Known rows, with every step that occurs
nifop > gimog > kopenuf > bikerep > pifaz: -3.56, -1.01, -2.03, -0.74, -2.70, +1.91, -1.56, +1.49, +0.15, +0.27, +2.71, +3.36, +2.43, +0.47, +1.08, -3.19, -0.59, -1.37, +4.34, -1.88, -1.11, +0.36, +0.62, -2.85
nifop > gimog > kopenuf: -0.88, +1.10, -1.75, -1.19, -2.93, +1.68, -1.53, +2.33, +0.02, -0.33, +2.77, +1.99, +0.74, +1.95, -0.27, -2.78, +1.02, -2.01, +2.73, -3.27, -1.15, +0.71, -1.23, -2.30
gimog > punov: -0.36, +0.91, -0.95, -0.96, -1.61, -0.30, -1.54, +0.84, +0.02, +0.51, +2.81, +1.87, +0.15, +1.58, -0.02, -1.84, -1.99, -1.37, +2.79, -3.35, +0.81, +0.73, -1.40, +0.34
punov > gimog > kopenuf > bikerep: -0.88, -1.57, -1.25, -0.02, -3.20, +0.39, -2.87, -0.47, +0.45, -1.40, +2.34, +1.39, +1.06, +3.43, +0.56, -3.00, -1.20, +0.36, +2.90, -3.76, +1.30, +0.73, +0.55, -2.11
gimog > kopenuf: -0.55, +1.10, -0.51, +0.38, -2.72, +0.22, -1.11, +1.76, +0.92, -0.09, +3.57, +1.61, -0.20, +2.59, +1.14, -1.99, -0.10, -0.07, +2.27, -4.13, -0.61, +0.53, -1.42, -0.41
punov > kopenuf > bikerep: +0.01, -2.32, -0.22, -0.52, -3.71, -0.10, -2.19, +0.62, +0.90, +0.95, +2.27, +1.94, +0.76, +1.37, +0.48, -0.61, -2.42, -0.82, +4.24, -2.56, +1.24, +0.88, +0.66, +1.42
bikerep > punov: -0.07, -0.31, +1.35, +0.29, -1.03, -0.38, -0.84, +0.65, +0.74, -0.62, +4.95, +0.39, +0.44, +1.65, -0.60, -0.63, -1.12, -0.89, +1.57, -4.14, -0.66, -0.30, -0.61, +0.23
navek > nifop > gimog > punov > kopenuf > bikerep > pifaz: -1.80, -1.62, -2.44, -3.11, -1.94, +2.25, -3.25, +0.21, -1.77, +1.07, +2.27, +3.24, +2.83, -1.61, -0.45, -0.72, -3.63, -1.89, +5.64, +0.89, +2.02, -0.70, +0.61, -1.26
punov > bikerep: +1.85, -1.18, +0.68, -1.81, -1.50, -0.01, -1.42, +1.15, +2.82, +0.08, +2.20, -0.37, +2.37, +2.51, -0.35, +0.17, -1.42, -0.51, +2.53, -4.77, -0.50, +0.61, -0.85, +0.72
navek > nifop: +0.82, -0.21, -0.71, -2.58, -1.41, -0.04, -2.07, +1.37, -0.65, +1.13, +2.81, +0.51, +1.20, -0.05, +0.88, +0.05, -1.37, +0.04, +3.04, -3.83, +0.54, -0.92, -2.12, -1.17
nifop > navek: +0.83, -1.37, -1.16, -2.75, -2.76, +0.08, -2.35, +2.61, -0.18, +2.50, +1.82, +0.76, +0.52, +1.38, -0.04, -1.12, -1.35, +0.10, +2.88, -3.31, -2.11, -0.91, -1.64, -0.48
pifaz > tosi: +0.08, +0.24, -1.41, -0.41, -2.44, -0.49, -0.67, +2.05, +0.84, +0.88, +4.35, +1.93, +1.31, +0.09, +1.63, -0.63, -1.32, -1.18, +1.13, -3.37, -1.47, +1.03, -2.23, +0.73
kopenuf > gimog > punov > bikerep > pifaz: -1.03, -1.09, +0.72, -1.74, -0.21, +0.65, -1.47, -0.34, +2.73, -0.46, +1.17, +0.81, +1.88, +0.80, +0.39, -0.93, -3.63, -1.68, +3.07, -2.73, +0.60, +1.85, +0.96, +0.42
navek > nifop > gimog > punov > kopenuf > bikerep: -0.70, -0.89, -3.10, -3.46, -3.12, +1.52, -3.85, +0.55, -2.24, +0.38, +1.62, +2.39, +1.24, -0.41, -1.01, -1.33, -2.32, -1.67, +5.62, -0.12, +3.49, +0.03, +0.35, -0.72
nifop > gimog > punov > kopenuf: +0.47, +0.29, -1.23, -2.14, -2.52, +1.57, -2.27, +1.02, -0.44, +0.13, +2.39, +2.30, +0.69, +1.07, -2.01, -1.27, -1.83, -3.98, +3.23, -0.80, +0.64, +0.84, -0.39, +0.17
kopenuf > punov > bikerep > pifaz: -0.86, -2.36, +0.03, -1.03, -0.74, +0.96, +0.05, -0.09, +2.88, -0.23, +2.01, +0.86, +3.27, +2.35, -0.60, +0.90, -3.34, -0.59, +3.24, -3.09, -2.13, -0.69, +1.21, +1.54
bikerep > kopenuf: -0.58, -0.40, +0.10, -0.14, +0.19, +0.17, -0.22, +0.87, +1.28, +1.37, +3.44, +1.95, +1.40, +0.36, +0.60, -0.51, -2.01, -1.11, +2.16, -3.94, -2.28, -0.61, -0.59, +0.02
nifop > gimog > kopenuf > punov: -2.39, +0.45, -2.99, -0.89, -3.41, +1.69, -0.97, +1.35, -0.34, -1.27, +1.75, +2.31, +0.08, +3.17, -1.14, -2.78, +0.37, -1.60, +3.03, -2.75, -1.30, +0.35, +0.32, -0.67
navek > nifop > gimog: +0.63, -0.35, -1.93, -4.30, -1.66, +1.22, -2.46, +2.08, -1.51, +0.83, +2.01, +0.81, +2.07, -0.81, -0.65, -0.80, -0.47, -1.84, +3.42, -3.08, -0.03, -0.57, -2.00, -3.05
nifop > gimog > punov: -0.70, +0.82, -2.16, -2.57, -1.72, +1.18, -1.95, +1.44, -0.89, +0.22, +2.06, +2.13, +0.95, +0.94, -1.52, -2.76, -0.92, -3.46, +3.23, -2.41, +0.44, +1.01, -1.16, -1.46

Rows
-2.18, -1.10, -1.32, -0.02, -0.33, +0.37, +0.33, -0.15, +0.79, +0.35, +2.48, +2.47, +0.73, +1.77, -0.35, -0.33, -2.48, -0.88, +2.55, -3.43, -2.57, -0.91, +0.83, +1.49
bikerep > kopenuf > punov
-2.57, -0.17, -0.34, +1.99, -2.90, -0.31, -1.58, +0.32, +0.55, -1.63, +4.97, +1.62, -0.50, +2.84, +0.71, -2.52, -0.37, +1.21, +2.91, -3.64, +0.80, +0.42, +0.92, -0.02
gimog > kopenuf > bikerep > punov
-1.30, -0.25, -0.75, -0.84, -0.86, +0.55, -1.01, -0.10, +2.82, -0.39, +2.82, +1.74, +2.45, -0.44, +1.52, -0.54, -3.63, -1.65, +1.83, -1.81, -0.13, +2.46, +0.16, +1.51
kopenuf > gimog > punov > bikerep > pifaz > tosi
-1.92, +0.09, -3.93, -1.76, -2.03, +2.95, -0.97, +1.09, +0.53, -1.43, +3.71, +2.02, +4.13, +0.16, +0.04, +0.45, -1.36, -0.10, +2.57, -0.81, -2.25, -0.89, -0.17, -0.35
navek > nifop > gimog > kopenuf > punov > bikerep > pifaz > tosi
-1.35, +0.26, -0.46, -1.50, -1.75, -0.42, -1.94, +0.17, +0.24, -0.10, +1.02, +1.54, -1.18, +1.08, +0.63, -2.53, -2.15, -2.11, +2.98, -3.56, +2.03, +2.45, -0.10, +0.12
kopenuf > gimog > punov
+0.14, +0.52, -2.30, -3.91, +0.93, +2.29, -2.12, +0.25, +0.17, -0.14, +2.26, +1.07, +3.38, -0.25, -1.94, +0.00, -1.90, -1.16, +3.75, -2.02, +0.05, -1.28, -0.57, -1.10
navek > nifop > gimog > punov > bikerep > kopenuf
-1.77, -0.81, -0.54, +0.43, -1.58, +1.35, -0.13, +0.12, +2.92, -1.38, +2.82, +1.43, +2.27, +3.58, -0.07, -0.12, -2.04, +0.58, +2.78, -3.05, -2.00, -0.54, +1.17, +1.45
gimog > kopenuf > punov > bikerep > pifaz
-2.01, -2.29, -0.48, +0.52, -2.15, +1.06, -2.19, -0.83, +1.04, -0.81, +3.10, +2.29, +2.48, +1.98, +1.26, -2.64, -2.56, +0.05, +2.95, -2.63, -0.13, -0.25, +0.95, -2.63
punov > gimog > kopenuf > bikerep > pifaz
-0.16, -1.70, +0.93, -1.39, +0.34, +0.59, -0.78, -0.15, +3.39, -0.16, +1.18, +0.30, +1.58, +0.79, +0.37, +0.00, -2.34, -0.95, +2.46, -4.56, -1.20, +1.40, +1.24, +0.78
punov > bikerep > kopenuf > gimog
-2.17, -2.59, -0.38, -0.74, -1.60, +0.09, -1.31, +0.54, +0.90, +1.67, +2.57, +2.48, +2.51, -0.08, +1.86, -1.39, -2.87, -0.56, +4.19, -3.03, -0.66, +0.03, +0.27, -0.75
kopenuf > bikerep > pifaz
-2.37, +0.09, -2.30, -1.19, -2.83, +1.49, -2.76, +0.91, -2.02, -1.80, +4.31, +1.40, +0.74, +0.87, -0.24, -2.29, +0.55, +0.69, +4.01, -2.52, +1.51, -0.67, +0.43, -2.51
navek > nifop > gimog > kopenuf > bikerep > punov
-1.94, +0.48, -1.86, +0.77, -3.17, +0.31, -0.31, +0.71, +0.48, -1.03, +2.54, +1.96, -0.85, +3.97, +0.43, -1.92, -0.67, +0.32, +2.64, -3.69, -0.83, +0.08, +0.17, +1.09
gimog > kopenuf > punov
+1.08, +0.10, -0.38, -1.76, -1.28, +0.15, -1.79, +0.44, +2.06, -0.49, +2.34, +0.51, +1.73, +2.77, -0.95, -0.70, -2.06, -0.64, +2.82, -3.71, +1.08, +0.94, -0.87, +1.32
gimog > punov > bikerep
-1.59, -0.72, -2.54, -2.81, -1.46, +3.06, -1.43, +0.58, +0.51, -1.49, +2.09, +1.11, +3.55, +1.52, -0.94, -0.05, -1.29, +0.03, +3.85, -1.69, -1.40, -1.62, +0.62, -1.34
navek > nifop > gimog > kopenuf > punov > bikerep > pifaz
-2.28, -1.48, -1.95, +1.33, -2.57, +0.90, -1.73, -0.46, +1.11, -0.74, +4.63, +3.18, +3.00, +0.60, +2.39, -2.22, -2.59, +0.17, +1.71, -1.66, -0.97, +0.65, +0.19, -1.79
punov > gimog > kopenuf > bikerep > pifaz > tosi
+0.12, -0.35, +0.06, -2.20, -1.34, +0.09, -2.07, -0.08, +2.17, -0.98, +0.60, +0.08, +0.48, +2.09, -0.25, -1.28, -2.40, -1.33, +3.10, -3.91, +2.09, +2.66, +0.53, +1.11
kopenuf > gimog > punov > bikerep
-1.93, +0.67, -3.77, -2.46, -3.00, +1.97, -1.76, +1.30, -1.96, -1.09, +1.87, +1.74, +0.29, +1.78, -0.69, -1.57, +0.25, -0.34, +3.66, -2.44, -0.12, -0.90, -0.25, -1.56
navek > nifop > gimog > kopenuf > punov
+0.66, -1.59, +1.32, -0.98, -2.69, +0.08, -1.76, +0.62, +1.58, +0.31, +1.23, +0.83, -0.93, +0.78, +0.59, -0.23, -2.42, -2.39, +2.69, -2.95, +0.70, +2.12, +0.78, +0.99
punov > kopenuf > gimog
-1.52, -1.63, +0.13, +0.33, -2.05, -0.76, -1.56, +0.09, +0.42, -0.63, +4.18, +0.99, +0.57, +1.71, +0.09, -1.57, -1.46, +0.02, +3.15, -3.84, +0.84, +0.26, +0.87, +0.15
kopenuf > bikerep > punov
+1.19, +0.41, -2.46, -4.75, -1.04, +1.80, -2.98, +1.09, -0.44, -0.48, +1.59, +0.15, +2.89, +0.68, -2.01, -0.55, -1.22, -1.44, +3.92, -2.43, +1.71, -0.17, -1.19, -1.38
navek > nifop > gimog > punov > bikerep
-2.83, -0.14, -1.54, +0.27, -3.24, +1.23, -2.03, +0.86, -0.39, -1.86, +4.22, +1.94, +0.40, +2.26, -0.65, -3.37, +0.79, -0.53, +3.44, -2.83, +0.19, +0.64, +1.05, -1.71
nifop > gimog > kopenuf > bikerep > punov
-1.59, -1.00, +0.52, -0.71, -0.04, +0.15, -0.53, +0.21, +1.46, +0.78, +1.70, +1.68, +0.00, -0.18, +1.29, -1.19, -2.13, -1.74, +2.39, -4.13, -1.36, +1.22, +0.64, -0.30
bikerep > kopenuf > gimog
-2.14, -0.99, -1.93, +0.89, -2.60, +0.36, -1.43, +0.06, +0.68, +1.03, +4.67, +4.39, +2.12, -0.87, +1.82, -0.57, -4.55, -1.47, +3.20, +0.64, +0.56, +1.03, +0.39, +2.43
gimog > punov > kopenuf > bikerep > pifaz > tosi
+0.24, -1.68, -0.75, -1.61, -1.97, +0.26, -0.70, +0.15, +2.37, -1.02, +1.36, +0.09, +1.84, +3.72, -1.34, +0.36, -1.87, -0.21, +2.91, -4.31, -0.69, +0.21, +0.80, +2.21
kopenuf > punov > bikerep
-0.86, -2.48, -0.96, -0.34, +0.13, +0.85, -0.53, -1.73, +0.74, -0.87, +1.97, +1.62, +1.66, +2.47, -1.45, -0.51, -3.50, -1.39, +1.67, -3.25, -2.09, -1.40, +1.47, -0.15
bikerep > kopenuf > punov > gimog
+0.15, -0.06, +1.26, +1.51, -1.43, +0.61, -1.82, -0.66, +0.73, -2.99, +5.40, +0.13, +0.25, +3.74, -1.12, -1.64, -1.07, -0.31, +0.30, -3.80, -0.23, -0.64, +0.20, -1.66
bikerep > punov > gimog > kopenuf
-2.35, -1.90, -1.76, -1.67, -2.39, +2.01, -2.46, +0.27, -0.23, +0.73, +2.27, +3.75, +2.60, -0.17, -0.80, -1.66, -3.61, -3.36, +4.99, +0.67, +0.79, +0.50, +1.33, -0.42
nifop > gimog > punov > kopenuf > bikerep > pifaz
+0.03, +0.14, -0.33, -0.81, +0.82, +0.65, -0.92, -0.37, +2.37, +0.03, +2.99, +1.46, +2.24, +1.90, -0.80, -0.33, -2.89, -0.65, +2.58, -3.20, -0.64, -0.04, -0.14, +1.54
gimog > punov > bikerep > kopenuf
